Each row comes from the steps of one walk. Every step used is in the known rows, and no mark comes twice. Write the walk behind each row, first mark first.
Known rows:
girid, nekup: [-.08, .11, .13, -.03, .17, -.25, -.30, .17, .09, .17, .06, .01, -.15, .33, .41, .09, .42, .26, .17, -.10, -.17, -.27, .24, -.20]
malo, nekup: [-.05, .26, .22, .07, .18, -.23, -.07, .35, .18, .16, .03, -.03, -.26, .25, .28, -.07, .35, .22, .14, -.11, -.16, -.24, .34, -.18]
nekup, busegob: [-.06, .22, -.02, .02, .12, -.50, -.27, .08, .13, .14, .04, .13, -.28, .31, .34, .04, .27, .27, .07, .06, -.20, -.23, .19, -.14]
beke, girid, zotu: [-.10, .49, .13, -.17, .25, -.03, -.18, .11, .13, .20, .02, .26, -.31, .41, .40, .10, .34, .23, .18, -.14, -.10, -.40, .26, -.22]
fele, busegob, nekup, girid, zotu, malo: [.04, -.32, -.06, .11, .37, -.13, -.16, .24, .20, .25, -.02, -.27, -.08, .43, .47, -.09, .42, .18, .15, -.32, -.09, -.34, .09, -.18]
girid, zotu, malo, nekup, busegob, fele: [-.02, .20, .09, -.16, .15, -.66, -.04, .06, .25, -.07, -.03, -.21, -.19, .42, .34, -.25, .33, .34, .22, -.03, -.11, -.23, .25, -.27]
fele, busegob, zotu, malo: [-.03, -.56, -.02, .13, .37, -.47, .19, .15, .10, .19, .01, -.54, .08, .43, .37, -.13, .27, .20, .02, -.14, -.15, -.18, .23, -.18]
beke, girid, nekup, busegob: [-.08, .47, .04, -.17, .21, -.43, -.57, .05, .14, .15, .01, .26, -.43, .42, .43, .04, .32, .30, .19, -.14, -.25, -.37, .32, -.18]
malo, nekup, busegob, zotu: [-.02, .35, .03, .09, .23, -.81, -.16, .28, .21, .14, -.05, -.08, -.36, .36, .33, -.22, .36, .28, .06, -.09, -.23, -.17, .33, -.17]
zotu, malo, nekup, girid, beke: [-.04, .11, .31, .12, .31, .05, -.38, .41, .31, .20, .02, .10, .15, .28, .25, -.36, .48, .18, .15, -.33, -.14, -.44, .48, -.09]
fele, busegob, beke, girid: [.10, -.21, .00, .04, .20, -.04, -.15, .03, .04, .28, .03, -.05, -.14, .39, .37, .11, .20, .15, .25, -.21, -.17, -.28, .31, -.13]
zotu, malo: [-.11, -.04, .13, .02, .19, -.15, -.01, .17, .19, .18, .10, -.17, .07, .37, .29, -.04, .31, .21, .06, -.04, -.07, -.24, .22, -.15]
nekup, busegob, zotu: [-.04, .15, -.06, .07, .21, -.75, -.19, .13, .13, .19, -.01, -.04, -.22, .38, .37, -.05, .34, .26, .01, .01, -.22, -.17, .19, -.16]
busegob, beke, girid, zotu, malo, nekup: [-.01, .47, .18, -.14, .18, -.02, -.13, .18, .31, .23, .01, -.03, -.14, .52, .30, -.19, .38, .24, .27, -.34, .05, -.31, .34, -.18]
fele, busegob, beke: [.12, -.43, -.04, .15, .13, -.18, -.03, .05, .02, .25, .03, -.21, -.04, .33, .37, .10, .26, .18, .21, -.10, -.11, -.16, .18, -.12]
busegob, zotu: [-.05, .02, .06, .09, .25, -.42, -.01, .23, .10, .23, .02, -.13, -.07, .35, .35, .01, .39, .20, .02, -.05, -.17, -.19, .21, -.17]
girid, zotu, malo, beke, lazev: [-.16, .19, .07, -.08, .23, -.01, .06, .06, .23, .14, .01, .17, .26, .38, .15, .03, .22, .20, .11, -.03, -.04, -.41, .35, -.20]
fele, busegob: [-.01, -.34, .03, .11, .25, -.20, .03, .12, .01, .17, .04, -.15, -.15, .27, .39, .08, .22, .20, .13, -.05, -.20, -.25, .23, -.17]
busegob, nekup, girid: [.03, .07, .05, .20, .23, -.10, -.39, .39, .20, .31, .04, .08, -.14, .27, .36, .07, .46, .14, .11, -.20, -.22, -.31, .13, -.13]
girid, nekup, busegob, zotu, malo: [-.08, .05, -.04, -.05, .25, -.81, -.32, .10, .20, .15, .00, -.27, -.09, .52, .41, -.18, .44, .32, .06, -.13, -.14, -.20, .21, -.19]
fele, busegob, zotu, malo, beke, girid: [-.05, -.35, .01, .11, .51, -.06, .05, .16, .19, .20, -.01, -.24, .21, .42, .33, -.06, .15, .16, .12, -.25, -.27, -.42, .41, -.19]
busegob, zotu, malo: [-.10, -.12, .08, .06, .27, -.41, .06, .23, .19, .22, .05, -.34, .13, .43, .31, -.12, .37, .21, -.02, -.09, -.12, -.18, .21, -.16]
beke, lazev: [-.11, .15, .10, -.03, .12, -.24, -.07, .11, .07, .22, .06, .19, -.07, .28, .16, .11, .23, .15, .03, .04, -.12, -.24, .35, -.13]
nekup, girid, zotu: [.01, .40, .08, .00, .22, -.02, -.26, .22, .13, .20, .00, .21, -.12, .30, .45, -.01, .50, .20, .20, -.15, -.06, -.39, .16, -.18]

Which walk is each row?
[-.09, .30, .09, .02, .19, -.55, -.13, .20, .31, .08, .02, -.14, -.22, .38, .25, -.26, .28, .30, .09, -.07, -.13, -.22, .33, -.16] -> zotu, malo, nekup, busegob
[.09, -.15, .00, -.03, .22, -.11, -.36, .02, .03, .26, .02, -.07, -.18, .44, .48, .10, .31, .22, .33, -.32, -.17, -.31, .33, -.16] -> fele, busegob, beke, girid, nekup
[-.02, .13, .03, .13, .35, .13, -.28, .32, .37, .24, .00, .09, .20, .36, .34, -.01, .46, .20, .19, -.27, -.13, -.47, .14, -.20] -> busegob, nekup, girid, zotu, malo, beke
[.02, .57, .18, .01, .24, -.06, -.23, .38, .21, .16, -.04, .17, -.26, .27, .41, -.17, .53, .22, .25, -.26, -.06, -.39, .30, -.20] -> malo, nekup, girid, zotu
[-.13, .54, .25, -.18, .30, -.05, -.06, .25, .30, .14, .01, -.01, -.27, .46, .33, -.20, .34, .26, .19, -.28, -.03, -.39, .38, -.23] -> beke, girid, zotu, malo, nekup
[-.03, .03, .27, .16, .39, -.21, -.35, .45, .31, .24, -.03, -.07, .19, .35, .27, -.44, .55, .18, .08, -.39, -.16, -.39, .48, -.10] -> busegob, zotu, malo, nekup, girid, beke
[-.09, -.10, .07, .14, .34, -.19, .05, .23, .26, .19, .03, -.18, .34, .38, .26, -.07, .31, .20, .04, -.08, -.19, -.32, .28, -.18] -> busegob, zotu, malo, beke
[.07, .16, -.09, .07, .00, -.48, -.31, .01, .14, .24, .04, .08, -.16, .38, .33, .05, .31, .25, .16, .02, -.12, -.15, .16, -.10] -> nekup, busegob, beke
[-.07, .16, .29, .03, .27, -.03, -.39, .34, .27, .23, .00, .25, .19, .28, .09, -.36, .39, .13, .08, -.29, -.08, -.43, .59, -.05] -> zotu, malo, nekup, girid, beke, lazev
[-.05, .12, .19, .04, .21, .02, -.50, .20, .10, .29, .02, .51, .13, .21, .17, -.05, .38, .10, .06, -.16, -.16, -.44, .47, -.05] -> nekup, girid, beke, lazev
[-.04, .25, .07, .05, .31, .22, -.18, .22, .29, .15, .00, .15, .30, .33, .36, -.09, .44, .21, .23, -.18, -.06, -.52, .24, -.20] -> nekup, girid, zotu, malo, beke
[-.04, .41, -.03, -.03, .36, -.46, -.49, .13, .21, .17, -.05, .23, -.13, .43, .41, .04, .33, .29, .18, -.21, -.35, -.45, .39, -.22] -> malo, beke, girid, nekup, busegob, zotu
[.08, -.23, .07, .21, .43, -.35, .03, .42, .20, .19, -.05, -.48, .02, .35, .37, -.42, .41, .17, .13, -.37, -.14, -.29, .40, -.15] -> fele, busegob, zotu, malo, nekup, girid
[.05, .37, -.05, -.04, .07, -.33, -.45, -.02, .16, .27, .03, .24, -.24, .43, .32, .06, .25, .23, .20, -.10, -.16, -.26, .26, -.09] -> nekup, busegob, beke, girid
[.07, -.53, .06, .28, .38, -.03, -.53, .30, .12, .31, .00, .08, -.03, .26, .39, .01, .40, .13, .11, -.32, -.31, -.40, .27, -.09] -> fele, busegob, nekup, girid, beke
[-.02, .06, .19, .12, .26, .09, -.53, .27, .14, .26, .03, .37, .10, .22, .33, -.06, .47, .15, .12, -.19, -.20, -.45, .33, -.07] -> nekup, girid, beke
[.01, -.43, -.02, .15, .34, -.45, .08, .17, .01, .21, -.02, -.32, -.11, .35, .41, -.01, .29, .18, .07, -.10, -.22, -.19, .23, -.18] -> fele, busegob, zotu
[-.09, .26, -.01, -.15, .33, -.66, -.41, .07, .23, .18, .00, -.11, -.18, .57, .42, -.17, .36, .31, .10, -.24, -.19, -.31, .34, -.19] -> beke, girid, nekup, busegob, zotu, malo
[.02, .01, -.01, -.11, .10, -.69, -.39, -.02, .05, -.02, .02, -.02, -.18, .34, .42, .04, .36, .32, .24, .05, -.29, -.24, .20, -.24] -> girid, nekup, busegob, fele
[.06, .55, .05, -.03, .09, -.38, -.40, .15, .26, .22, .00, .19, -.41, .41, .29, -.11, .27, .25, .25, -.20, -.16, -.26, .39, -.12] -> malo, nekup, busegob, beke, girid
[-.06, .26, -.01, -.05, .14, -.57, -.47, .06, .12, .12, .03, .10, -.32, .36, .43, .04, .38, .33, .15, -.04, -.20, -.25, .20, -.18] -> girid, nekup, busegob
[-.08, .00, -.06, .03, .24, -.75, -.09, .11, .22, .17, .02, -.24, -.05, .48, .32, -.18, .32, .26, -.03, -.02, -.15, -.17, .19, -.15] -> nekup, busegob, zotu, malo
[.03, .26, -.10, -.09, -.04, -.62, -.50, -.06, .10, .24, .00, .21, -.15, .42, .25, .06, .31, .26, .19, -.04, -.08, -.17, .29, -.10] -> girid, nekup, busegob, beke, lazev
[.03, .39, .00, -.06, .05, -.49, -.17, .08, .33, .16, -.03, -.12, -.19, .50, .32, -.24, .38, .33, .23, -.16, .06, -.19, .22, -.16] -> girid, zotu, malo, nekup, busegob, beke
[-.13, .23, .16, -.08, .35, .13, -.32, .16, .27, .16, .05, .10, .15, .41, .32, .03, .29, .25, .23, -.24, -.21, -.50, .41, -.22] -> zotu, malo, beke, girid, nekup
[.00, .01, .10, -.05, .13, -.65, -.05, .13, .24, -.06, .02, -.25, -.09, .36, .26, -.25, .25, .29, .17, .02, -.22, -.20, .33, -.22] -> zotu, malo, nekup, busegob, fele
[.00, .25, .31, .15, .28, .01, -.52, .43, .21, .20, -.01, .30, -.05, .19, .29, -.23, .50, .17, .17, -.29, -.21, -.45, .48, -.10] -> malo, nekup, girid, beke
[.07, .20, -.08, -.01, .01, -.53, -.53, .00, .13, .21, .02, .07, -.20, .42, .40, .06, .42, .32, .24, -.09, -.11, -.18, .17, -.13] -> girid, nekup, busegob, beke
[-.08, .08, .18, .08, .30, -.46, .10, .37, .27, .17, .00, -.37, -.02, .40, .27, -.29, .39, .22, .04, -.19, -.11, -.18, .35, -.19] -> busegob, zotu, malo, nekup
[-.10, .45, .08, -.10, .19, -.53, -.11, .15, .31, .06, -.02, -.07, -.32, .45, .34, -.27, .34, .34, .13, -.11, -.04, -.26, .27, -.21] -> girid, zotu, malo, nekup, busegob
[-.11, .11, .11, .04, .42, -.07, -.04, .22, .27, .22, .02, -.04, .26, .43, .26, -.05, .25, .19, .09, -.19, -.24, -.42, .38, -.19] -> busegob, zotu, malo, beke, girid
[-.13, .12, .11, -.10, .20, -.14, .03, .09, .19, .15, .05, -.09, -.02, .44, .37, -.05, .38, .26, .11, -.06, .01, -.28, .14, -.20] -> girid, zotu, malo
[-.10, .47, .12, -.09, .31, .21, -.17, .12, .19, .18, -.01, .39, -.05, .35, .36, .18, .27, .23, .24, -.15, -.18, -.53, .32, -.24] -> malo, beke, girid, zotu
[.02, .45, .07, -.06, .13, -.36, -.31, .13, .34, .20, .02, -.02, -.21, .48, .25, -.23, .26, .27, .21, -.24, -.09, -.24, .40, -.11] -> zotu, malo, nekup, busegob, beke, girid
[-.11, -.05, .11, .11, .27, .07, .01, .18, .26, .15, .08, -.01, .30, .31, .24, .02, .25, .21, .11, -.04, -.17, -.36, .28, -.18] -> zotu, malo, beke
[.00, -.47, -.02, .19, .28, -.30, -.09, .21, .07, .25, .03, -.24, -.26, .32, .38, .16, .24, .19, .08, -.13, -.27, -.20, .15, -.18] -> fele, busegob, nekup
[-.11, .66, .12, -.20, .25, -.40, -.22, .12, .34, .10, -.03, .08, -.41, .50, .35, -.27, .28, .32, .17, -.22, -.07, -.37, .37, -.21] -> beke, girid, zotu, malo, nekup, busegob
[-.15, .35, .16, -.20, .28, -.02, -.08, .08, .22, .19, .04, .06, -.12, .49, .36, -.02, .31, .24, .14, -.18, -.03, -.39, .26, -.21] -> beke, girid, zotu, malo
